Each row was made from one walk, in order. Every step used is in the known rows, and no mark comes twice. Write each row's walk.
Known rows
S/Z/W/X: [-28  35 -16  10   5  26  -9   8  -7  12  -1 -18 -10   6   6   1  -1  -8
 -31  25 -13   7  12  20  -8 -11 -16 -12   9   2  -7  10 -16  11]
D/E/Z/W/F: [-18  47   8 -16   6   0 -35  -5 -19  37 -12 -28 -24   3  -8 -10  -9  16
  -5  21   3   4  14   7  57 -20 -10 -20   1 -14   2   0  15  27]
X/E/Z/W/F: [-20  15  11  -8   4  -2 -20 -15 -18  38  -2 -51 -23   2   3 -11  -9   8
 -27  29 -12  14  -3  20  28 -17  -5 -10   0 -25  -8   5  12  20]
V/X/W/Z: [  7   0   8 -12 -10   0 -20 -24 -21  12  13   3  -6 -15   8   5 -10   1
  10  -4 -10  -5  19  -9  -7  -7   7   1 -13   7   6  -1 -11   7]
X/V: [  2  -2   5  -3   0   3   0   4   4   4  -4 -10  13   6   4  11  -8  -8
   4  -5  -2 -10  -8   3  -3  -4   4  12   8  -7 -13 -16  -1  -2]
Y/S/Z: [-17  18  -4  32  15  10  -8   5   7  -3  14  -8  -9   3  15  -5  14   9
  -4   1 -14   1  13  33  -4  -4  -9 -11  12   5   1  14  -3  -6]
D/E/Z/W/X/V: [ -9  27  -1 -14   3  16 -22   3 -18  33 -15 -21 -18   7   1   0 -16   9
   0  23  10  -7   7  11  41 -20 -10 -11  23 -19 -11 -33  -6  22]
Y/S/Z/W: [-25  32  -8  21  18  25 -17   7   5   7   4 -35 -10  10  13   0  14  17
 -20  12 -16  -3  25  34  10  -7 -11 -16  12  -2 -10  26   2  -7]
D/E/X/W/Z/V: [ 14  12 -16 -12  -9  12 -24 -34 -26  35  34 -15 -28   5  -2 -18 -25   1
  25   9  -5   6  11   4  27  -7 -12  -1  17  10  -4 -20  -7  16]
W/Z: [  2   2  -4   6 -16   0 -17  -8 -15  12   0  19  -2   3  -1  -1   3  13
   7  15   0   5   6   9  -4  -7  -3   0  10   2  12   2  -6   9]
Y/S/Z/W/F: [-45  50  -7  21  20  18 -20   2  -7  16   5 -45  -9   6  10  -2  13   8
 -31  13 -22   3  24  36  18 -10 -10 -24   9  -1  -3  37   3   1]
X/S/Z: [ -5   1   9  24   7   9   1   8   8   1  20 -19   4 -11   9   9   6  -5
  -6 -10 -17  14   3  15 -18 -17 -21   4   3  14 -25   4   4   8]
Y/S/Z/V/X/E: [-13  25 -11  27   9  27   8 -16  15   7  34 -51 -11  -3  28 -10  11   0
 -18  -6 -19   1  36  35 -13 -15  -5  -5   4  -1  -6   5 -18  -8]
D/E/X/S/Y: [ 16   4 -22   0   8  -8  -1   1  -3  13  29 -33 -12 -17 -15  -2 -23 -14
  10  -7 -13   0  17   9  33   6 -31   6  11   6 -23 -37   0  14]
D/E: [  7  18   2   5  -1   6 -16   7   4   8  -2   6 -11   1   0  -6  -8   4
  17   3  12   0   7  -5  21  -4  -2  -3   6   3   2 -14   6   6]
W/X/V: [ -8  -1 -10  -2  -3  12   7   2  -9   5   2  -1   4  -4   6   5  -7 -19
  -5   3  -2  -6  -9   7 -10  -3   2   2  19  -2  -6 -20 -19   4]
D/E/X/V: [ 13   9  -6  -9   7  -1  -5   0   7  18   6  -3 -10   2  -4  -3 -29 -10
  15   5  -4 -12   0   1  20   1  -8   7  11  -8 -13 -45  -9   4]
V/X: [  3   7  -1  -9   3  -1   8  -5   4  -3  -1  -4   0 -12   4   3  -1  -2
  -5 -12  -1 -12  23 -11  -7  -4   4   4 -21  -2   9  -3 -16  -2]
F/W/Z/V: [  3  30 -21  -9 -13  34 -12 -29 -13  16  13  -7   1  14  -7 -10   4  19
   3  25  -8  11   8   3   4  -3  -5  -8  26   4  18   4 -12   3]
Y/S: [ -8   3  -4  15  12   5  -2  -4  -3  -5   9 -10  -6  -6   9  -8  12  13
   3  -9  -4  -7  16  18  20   1   3 -12  13   0   2  10   0 -10]
W/X/S/Z: [-17   2  -6  28   5  17   6   7  -7   1  28 -12  -6 -20  14   3   2 -15
 -16  -3 -16  15   4  21 -22 -22 -22  -2  10  19 -17   1 -14  17]
V/X/E: [  7  -5   3   0   0   1   8 -10  11   6  11 -20  -6 -16  14   0  -9  -8
 -13  -3  -7  -1  15   0 -14  -4   7   6 -17  -9  -3 -16 -11  -1]
Y/S/Z/E/X/V: [ -5  15 -24  15  27  31 -12  -3   5  16  20 -24  -7  16  18  10  -9   5
  -6   8 -24 -13   4  31  10  -5 -17  -3   9  -4 -18 -19 -28  -3]
E/X/W/F: [-11  -4   0 -15  12 -14   1 -24 -24  21  28 -24 -20 -12  -5 -11 -28 -21
  -5  -5 -26   6 -13   1  14   8  -2   0  -7   3  -5   0  -3  10]
F/W: [ 4 13 -6 -8  7 18 -1 -8  4 -2  5 -1  0  3 -4 -2 -6  6  3 16 -7  3 -6 -6
  5  9  3 -6 12  1  7 -4  0 -7]
Z/V: [ -2   9 -14  -7  -4  14   7 -10   0   6  10 -24   4  10  -2  -6   6   0
  -3  -5   0   2   6   2   2 -10  -5   0   8   1  -3   6  -4   0]
D/E/X: [ 12  10 -14  -4   9  -3  -4  -3   0  14  10   3 -24  -6  -4 -13 -24  -2
  12   7   1  -2   8  -2  25   4 -12  -1  -1   0   5 -28  -7   8]
Y/S/Z/E: [-10  27 -15  24  20  34 -22   2   5   5   9 -11  -6  11  20  10  13  18
  -4   7 -12  -3  14  27  12  -9 -13 -13   5   7  -7  10 -13   1]
E/Z/W/F: [-25  29   6 -16   6  -4 -21 -11 -24  31  -9 -35 -14   5  -9  -6   0  12
 -22  20 -10   5   7  10  37 -16  -8 -14  -5 -17   3  13   6  19]
W/Z/E/X: [ 11   6 -29  -8  -2  19 -24 -19 -21  28  11   9 -14   9  -3   6 -14  16
   0  25  -9   0   2   2  15  -2 -12  -3  -4   0   7 -13 -30  16]
S/Z/V/X: [ -8  35 -13   4   0  16  11 -11   8   7  14 -24   4   8   7   0   8  -7
 -15 -10 -15  -2  29   4 -23 -18 -12   1 -14   8   2   6 -23   2]
Y/S/Z/E/X: [ -7  19 -27  18  29  28 -11  -5   0  10  26 -18 -20  10  15   0  -2  15
  -8  12 -22  -5  14  29  17  -2 -20 -11   1   4  -4  -1 -25   0]
F/W/Z/E: [ 10  26 -21 -12   0  44 -34 -20 -13  18  -2  12  -1  14   0  12  -4  29
   8  38  -6   6  -1  -8  18  -2  -3 -10  11   4  13  -1 -16   9]

Which walk is each row?
[-16  19   1 -23   0   8   5 -32 -15  18  26 -52  -3 -10   4  -3  -7 -19
 -12 -23 -18  -2  22 -12   5 -13   6  -4 -16   9  -2  14 -10   6] -> Z/V/X/W/F
[ 14  19 -34 -18   7  36 -24 -29 -18  26  13   5 -14  10  -4   1 -20  22
   3  44 -16   5  -3  -3  21   5 -11  -7   7   2  15 -15 -30   8] -> F/W/Z/E/X
[ -7 -10  -1   4  -6  -3  -1 -15 -21  21  16  -7 -28  -9  12 -17  -5   2
  -9  22  -2  16 -11  24  -1 -10  -5  -7  16 -11  -1 -23 -14  20] -> W/X/E/Z
[  0   9   6 -17   4   2  -9 -14  -4  25  -3 -45 -17  -7   9  -1  -9  14
 -24  19  -6  -2  22   8  16 -17  -1  -3 -17 -26  -6 -12  -4   8] -> V/X/E/Z/W
[ 19  14 -29 -22   7  39 -24 -25 -11  27   8  -3  -2  17  -1  13 -25  15
   9  40 -19  -3 -12   0  17   2  -9   3  15  -4   2 -33 -30   8] -> F/W/Z/E/X/V
[  8  14  12  -3   0  -8 -23  -3  -8  20  -6   9 -23   1  -2 -11  -8  18
  24   7  12   3   5   4  34 -13 -11  -6   6  -7   4 -23  10  18] -> D/E/Z
[ -8  12   6 -15   4   1 -17  -6 -14  21 -11 -26 -14  11  -5  -2  -1  21
 -10  20  -2  -1   8   7  29 -13  -8 -11  -3 -20  -6   1   8   9] -> E/Z/W
[  3  21 -14  16  10  20   3  -7   6  20  42 -42 -19  -3   1 -11 -12  -6
   3  -5 -17  11  17  16  11 -20 -38   2   8  15 -23 -17  -8  15] -> D/E/X/S/Z/V
[-18  20   8 -28   1  -5  -2 -41 -29  29  23 -50 -15  -9   3 -11  -4  -3
  -5 -17 -18   0  16  -4  19 -20   0  -6 -18  -1   3   6  -8  17] -> E/Z/V/X/W/F
[ 16  -1   1 -13  10  -5 -13 -12  -7  18  21  -5 -31  -7   1 -11 -34  -9
  23   1  -8  -1  -6  -7  28   8  -5   0   1   6 -12 -28   4   6] -> D/E/X/W
[-15  10  11 -17   6  -7  -3 -21 -17  11  15 -25  -6 -23   5   3 -13 -20
  -8 -18 -21  -6  12 -14   2  -5  12  -2 -26   6   2  11  -5   7] -> V/X/W/F
[  4 -12   6  -3   7   3  14  -4   3  -5  16 -28   4 -31   6  10   1  -1
  -6 -26  -9  -8  27  -7  -1 -19  -4   6 -20   7 -11  -4  -9   2] -> V/X/S
[  4  -8  -9   7   0  -4   2   5  -4  -1  18 -39  14 -14  -9   9   1 -11
  -2 -12 -14   3  12  12   5   2 -19   9  10   6 -25  -9   5   6] -> X/S/Y
[-27  30  -3 -10   6  10 -12  -4 -11  19 -10 -37  -3  -2  -6   0  -1  -5
 -28  12 -11   1  11   3  24  -7  -1 -12  -3  -8  -1  24   3   9] -> Z/W/F
[-15   7 -18  -9   3   2  -6  -2 -33  20  12 -57  -9 -14 -10   2   0   1
 -20  11 -14   6  22  24  29 -11 -30  -6  17  -9 -24 -12  -8  23] -> E/Z/W/X/S/Y
[  6 -13 -11 -12   7  -4   9  -7   1  12   9 -12  -1   5  -2   0 -21 -14
  -1   0 -15 -11 -10   5   1   3  -5  12   2 -10 -13 -30 -14  -3] -> E/X/V
[  6  -2 -10   0   5  -5   8   0  -2  -5  20 -43  15 -27  -6  16  -1 -14
 -10 -26 -16  -7  35   1   0  -2 -16  13 -11   4 -16 -14 -10   4] -> V/X/S/Y
[ -5   3 -13 -23  17  11 -15 -26 -25  28  25 -30 -19  -1   3   5 -26 -11
  -7   4 -23   2 -13  -9  31   1  -4  -4 -14   8 -12  -3 -13  16] -> Z/E/X/W/F
[ 14 -12 -14 -24  15  17 -10 -19 -15  17  21 -18 -16   2   6   8 -28  -2
   6   6 -17  -5 -12 -10  23   7  -4   1 -11   4 -19 -14 -13   6] -> Z/E/X/W
[ -4  -8  -7  11  -5  11   6  -7  -7   8  16  -6 -16 -12  14 -11  -7 -15
 -16  18  -5  12  -6  15 -13  -3   2  -1  14  -1  -4 -14 -16   9] -> W/X/E
[  8 -15 -23   2   8 -14  11  -4  -9   6  34 -43   0 -16 -15   1 -14 -16
  -6 -11 -27   1  10  15   9  10 -29  11   4   2 -24 -23 -10   7] -> E/X/S/Y
[-21  23  -9  17   3  28  -7   3   0  19   8 -32 -17   3  17  -1 -10 -10
 -38  35 -17  15   2  29 -20 -10 -12  -8  12  -5 -17   1 -14  13] -> S/Z/W/X/E
[  1  30   6 -15   4   6 -32   1  -9  27 -15 -16 -24  11  -5  -7  -8  25
   8  23  11  -1  15   2  48 -17 -11 -15   3 -15  -6 -11  12  17] -> D/E/Z/W
[ 16   1  -6  -7  -5  -2 -32 -21 -24  30  22  13 -30  -6   0 -13 -32   4
  28  16  -6   6   2   2  24   1  -8  -2  12   8   0 -26  -3  16] -> D/E/X/W/Z
[  7  17 -14 -11  -5  38  -1 -32 -10  13  29 -36   7 -17   2   1   7  14
  -1  -1 -16   3  36  -7   1 -24 -10  -1   4  10   7   2 -17   5] -> F/W/Z/V/X/S
[ 13  -5 -38  -8  15  12  -1  -5 -10  14  27 -46   0  -4 -11  16 -14  -7
  -8  -3 -22  -2   9   6  28   5 -32  11  -3   4 -29 -25 -19  12] -> Z/E/X/S/Y
[-29  25 -17  34  14  34  -8   1  -2  13  17 -44 -24  -4  28  -9   3   3
 -33  29 -17   7  19  46  -2 -10  -9 -21  30  -4 -13  13 -13   2] -> Y/S/Z/W/X/E
[-15  -5  -1  -8   6  10  -4  -6 -29  19  12 -43 -17 -17   4  -2   1   9
 -17  11  -6   5  15  12  27 -30 -19 -12   8  -4 -18  -3  -5  22] -> E/Z/W/X/S
[-12  14   3  12  10  25  -8  12  10   7   7 -47   1  -3   7  15   4   2
 -22   4 -19   8  14  15   0 -24 -22   0  -1   6 -34  15   9   6] -> X/S/Z/W
[  7  -5  11  -5   0 -13  -1 -18  -1  16   7 -20 -17 -14  11  -6  -8   7
  -8   6  -8   1  11   9   0 -15  -1   2 -16 -18   4 -24  -8  10] -> V/X/E/Z
[-13  -1  -9  -2   6  25   4   5 -15   7  11 -41  -6 -21   5   7  -2  -5
 -23   5  -7   0  17   4  14 -19 -11  -9   9   0 -23   9  -7  10] -> Z/W/X/S
[  3  35 -22 -17  -9  35  -3 -34 -12  15  14 -12   3  -1  -3  -6   5  16
   0  13 -13   0  30  -7  -1  -8   0  -6   4   5  25   0 -26   0] -> F/W/Z/V/X
[-14  11  -3 -18   2  10  -8  -4 -24  26  -8 -28  -9   6   3   2  -9   5
 -15  23  -4  -8   0  15  18 -17  -5  -8  16 -21 -11 -20 -12  12] -> E/Z/W/X/V
[ -5  25  -8  11  -2  20  10 -14  17  13  24 -40  -2   4  19  -4   0 -11
 -21   1 -17   9  20  17 -30 -16  -8   4  -6   1  -9  -4 -19   4] -> S/Z/V/X/E
[  3  -1  -6  -7   0  19  22 -15   0   4  24 -52   8 -20   5   5   7  -6
  -8 -32  -8  -6  34  -8  -1 -28  -9   4 -14   8 -14   3 -13   1] -> Z/V/X/S
[  9   1 -25 -14  13  16  -6 -10  -7  15   9  -7 -12   5  -1   6 -15   5
  -4  11  -6  -6   0  -6  20   1 -10  -2 -13  -2  -5 -15 -24   7] -> Z/E/X
[-26  36   1  -4   3  13  -1 -25  -9  21  28 -46  -4  -3   9  -1  -2 -22
 -19 -16 -26   5  20   2 -10 -18  -4  -2 -16  14  -7  18 -13  14] -> S/Z/V/X/W/F
[ -7  14  -1  -5   5  16 -17   1 -25  28   6 -35 -31 -16   3  -5  -6  14
  -3  13   3   7  22   8  47 -33 -21 -17  15  -6 -19 -16   2  29] -> D/E/Z/W/X/S
